Each row was made from one small tree. The marks that hang from a mark follow it in brackets, in alphabetical order. Every link used is in the known rows. Write each row's tree.
Known rows
teto(pelo(mefego) sidu(zote)): [ -1.0  10.6  -2.4   4.6  26.5 -18.0 -21.5  49.4   0.6   8.9  -3.2  -1.5
   4.7  -5.4   4.7 -15.0 -19.5]
zote(sidu(fafub mefego teto) zibo): [ 21.3 -13.3  26.3  10.0  30.2  38.7 -31.5  19.3  12.4  -2.2  -7.9   2.9
  -7.7  14.2  -6.9  -4.5 -32.4]
zibo(zote(sidu(fafub teto(pelo)))): [  5.4   6.1  29.3  16.2  41.8   2.0 -17.2  25.4   4.6 -10.9   3.5  -5.4
   2.2  -1.8  -9.2 -11.4  -4.9]
pelo(mefego): [ -7.9  -5.3 -18.1   3.6  -2.3   7.2  -4.2  10.1   1.0  -4.4   4.4   4.6
   4.9  -7.4  11.5  -9.4  -3.2]
teto(pelo(mefego(sidu(fafub zote(zibo))))): [ -8.6  -7.0   9.6   8.6  24.9   2.7 -24.0  37.4  13.2   8.6  -4.0   6.3
 -12.9   7.4   6.3 -51.6 -29.9]
pelo(mefego(sidu)): [ -9.7  -9.4 -20.6  -3.4  16.3   9.3  -7.3   5.9   7.5   7.6   7.2  -2.9
   0.4  -4.1  10.2 -34.2  -2.2]
pelo(mefego(sidu(teto zote))): [-10.5  -7.3 -10.6  11.9  38.6  21.5 -14.7  31.8   8.6   8.9   5.2  -1.1
  -9.6 -10.2   5.6 -15.5 -13.7]
teto(pelo(mefego) sidu(fafub zote(zibo))): [  4.4   6.1  16.4   8.9  22.9 -11.1 -30.0  49.1   6.2   4.6 -10.6   9.7
   4.4   4.4   6.1 -25.1 -36.9]
teto(pelo sidu(zote(zibo))): [ 13.7  11.0  20.9  -1.1  25.5 -28.5 -20.4  31.1  11.0  10.5 -18.3  -4.7
  -7.4   5.0  -7.8 -20.5 -29.5]
sidu(mefego(pelo) teto zote(zibo)): [ 11.2 -13.5  22.0   7.8  26.8  23.4 -34.0  15.3  24.6  19.2   1.7   5.0
 -32.7   9.3  -3.6  -7.1 -36.9]
zibo(zote(sidu(mefego))): [ 13.7  -8.0  17.9  11.0  20.3  11.5  -9.2  -4.6  16.1 -10.3   5.2  -6.0
  -6.7   5.7   3.5 -15.3  -7.4]
teto(pelo sidu(fafub mefego zote(zibo))): [ 19.1   9.7  38.5   5.4  28.6  -5.1 -36.6  50.7   5.7   9.0  -9.6   8.5
  -7.9  21.0  -0.8  -8.1 -47.4]
zote(sidu(mefego(pelo) teto) zibo): [ 20.3 -23.0  14.7  -3.7  33.3  28.8 -37.4  -3.0  30.6  16.9  -3.4  -6.9
 -23.6  11.2 -13.4 -26.4 -27.3]
zibo(zote(sidu)): [  7.5  -6.8  13.7  10.2  16.4  -0.3   0.5 -16.3  16.1 -12.0  -1.4  -8.2
   1.2  -3.9  -2.4 -21.6   6.5]
zote(sidu(teto)): [  9.6  -7.0   3.7   4.1  31.1  20.1 -12.2   7.7   7.0   1.9  -6.3 -10.2
   0.4  -5.1 -14.4  -0.8  -1.4]
fafub(sidu(mefego(pelo) teto)): [  5.6 -19.8   3.1 -10.7  23.7   3.9 -32.4   2.0  11.4  25.1  22.7   6.6
 -31.0  13.3  -7.1  -7.5 -20.4]
sidu(mefego teto): [  8.3   1.4   4.7   4.8  21.3  22.3 -15.1  25.5  -1.5   0.6   8.7   1.5
  -9.4   3.2   0.6  23.0 -18.0]

Which tree is each row?
[  0.6 -22.5  15.0  -3.6  10.6  -1.7 -29.3  -1.1  17.1  26.7  17.2   9.9
 -36.6  20.5  -1.6 -20.5 -25.2]	fafub(sidu(mefego(pelo) zote))
[ 16.1  -5.2  18.3  14.7  39.0  21.9 -14.5   8.7  14.2 -10.7   6.8  -7.2
  -7.6  -0.9  -0.7   0.4 -11.1]	zibo(zote(sidu(mefego teto)))
[ -0.9 -18.4  25.4   2.3  21.3  12.2 -29.0  -5.6  27.1  27.0  -1.8   7.1
 -22.1  18.0  -5.0 -49.5 -21.9]	mefego(pelo sidu(fafub zote(zibo)))
[ 19.1 -17.8  25.6   5.6  12.0  31.2 -25.0   5.3  15.2  -2.7 -10.5   4.6
  -7.0  21.3  -2.9 -20.6 -28.8]	zote(sidu(fafub mefego) zibo)
[  0.7 -16.1  26.2   6.6  40.5  21.9 -34.4   7.9  24.9  26.1   1.0   4.7
 -22.6  11.7  -9.5 -34.3 -26.7]	mefego(pelo sidu(fafub teto zote(zibo)))
[ -8.2  -6.0 -17.9  -4.3  23.2 -18.5 -17.4  34.1  -3.6   6.5  15.2   3.3
 -15.3  -5.4  -1.7 -15.9 -15.1]	fafub(sidu(teto(pelo(mefego))))
[-16.4  -1.2   4.7   9.4  27.3   5.5 -22.5  45.5   1.9   9.0   7.1   4.2
  -4.9   6.6   8.1 -36.4 -17.3]	teto(pelo(mefego(sidu(fafub zote))))
[ 14.4   2.6  31.5   9.5  17.3  -1.3 -21.4  19.7   8.2   5.9 -15.9  10.7
   3.0  10.3  -1.1  -5.8 -30.0]	teto(sidu(fafub zote(zibo)))
[ 10.1  -3.7  13.2  14.5  35.5   8.8  -5.7  -2.1  13.1 -11.2   0.8 -10.5
  -0.4  -9.5  -6.5  -6.3   2.6]	zibo(zote(sidu(teto)))
[ -4.5 -12.1   8.3  17.4  34.9  28.9 -23.8  31.6  13.9   5.1  -2.1   9.8
 -10.3  -0.4   6.3 -26.0 -31.0]	pelo(mefego(sidu(fafub teto zote(zibo))))
[ 10.6  -2.2  31.8   3.9  26.0  13.5 -42.6  25.4   9.6  25.1   9.0  10.9
  -5.1  21.2   1.6  -1.9 -29.6]	teto(sidu(fafub mefego(pelo) zote))
[ -0.4  11.8  -0.2  -0.9  20.9 -11.5 -26.2  47.0  -8.8   4.1   2.6   6.0
  18.3   1.5   6.2 -11.7 -17.0]	teto(pelo(mefego) sidu(fafub))
[ -2.6  -1.4  11.7   1.9  29.6 -22.3 -15.7  34.6  -0.7  12.8   6.2   2.2
 -25.6   2.2 -12.2  -3.0 -19.7]	fafub(sidu(teto(pelo) zote))
[ 13.6  -1.6  20.8  -7.0  22.3  10.4 -41.1  15.0   6.3  21.5  11.4   9.1
   1.9  21.2   0.2  -5.0 -22.3]	teto(sidu(fafub mefego(pelo)))
[  2.7  -5.4  28.9  16.4   1.0  11.7 -11.2  11.1   9.6  -1.1 -11.6  13.6
  -8.3  10.7   1.6  -7.2 -25.4]	sidu(fafub zote(zibo))
[ 10.7 -16.8  22.1   4.2  36.9  42.9 -43.0  13.3  13.0  17.6  10.2   1.6
  -9.2  17.3 -10.1  -6.8 -18.7]	zote(sidu(fafub mefego(pelo) teto))
[-12.2   6.2   8.9  21.3  27.8  14.0 -24.4  63.4  -7.1  -1.7   6.3  10.2
  -2.1  -4.3   6.4   3.5 -22.2]	sidu(fafub teto(pelo(mefego)) zote)
[-13.7  -1.6  -6.4  -1.7  23.3   0.9 -20.1  34.4  -2.7   6.2  10.8   1.9
   1.6   5.5   6.6 -39.0  -9.5]	teto(pelo(mefego(sidu(fafub))))
[ 10.5  15.0  33.5   6.8  31.5  -2.9 -34.7  58.8  -5.4  10.5   1.0   6.2
  -1.1  19.3   0.1   6.6 -34.5]	teto(pelo sidu(fafub mefego zote))
[ -4.3   0.9  13.9  19.6  24.5  10.9 -26.1  55.7   3.9  -2.5  -4.0  12.0
  -9.6  -2.7   4.8 -11.2 -35.0]	sidu(fafub teto(pelo(mefego)) zote(zibo))
[ -9.2  -6.1  -8.5   6.7  34.3  28.9 -20.2  28.6  -0.8   4.1  12.2   5.2
   4.8  -3.8   7.2 -13.6 -10.7]	pelo(mefego(sidu(fafub teto)))
[  6.2  -1.9   5.0  -8.5  28.2 -13.2 -23.4  34.8  -4.0  10.9  15.9   1.9
 -26.6  10.6  -7.4   0.4 -25.8]	fafub(sidu(mefego teto(pelo)))
[ 13.7  -4.3  32.0  20.7  38.5  31.8 -22.1  17.1   9.0 -12.8   9.8   1.9
  -1.0   6.6   0.6   5.4 -15.5]	zibo(zote(sidu(fafub mefego teto)))
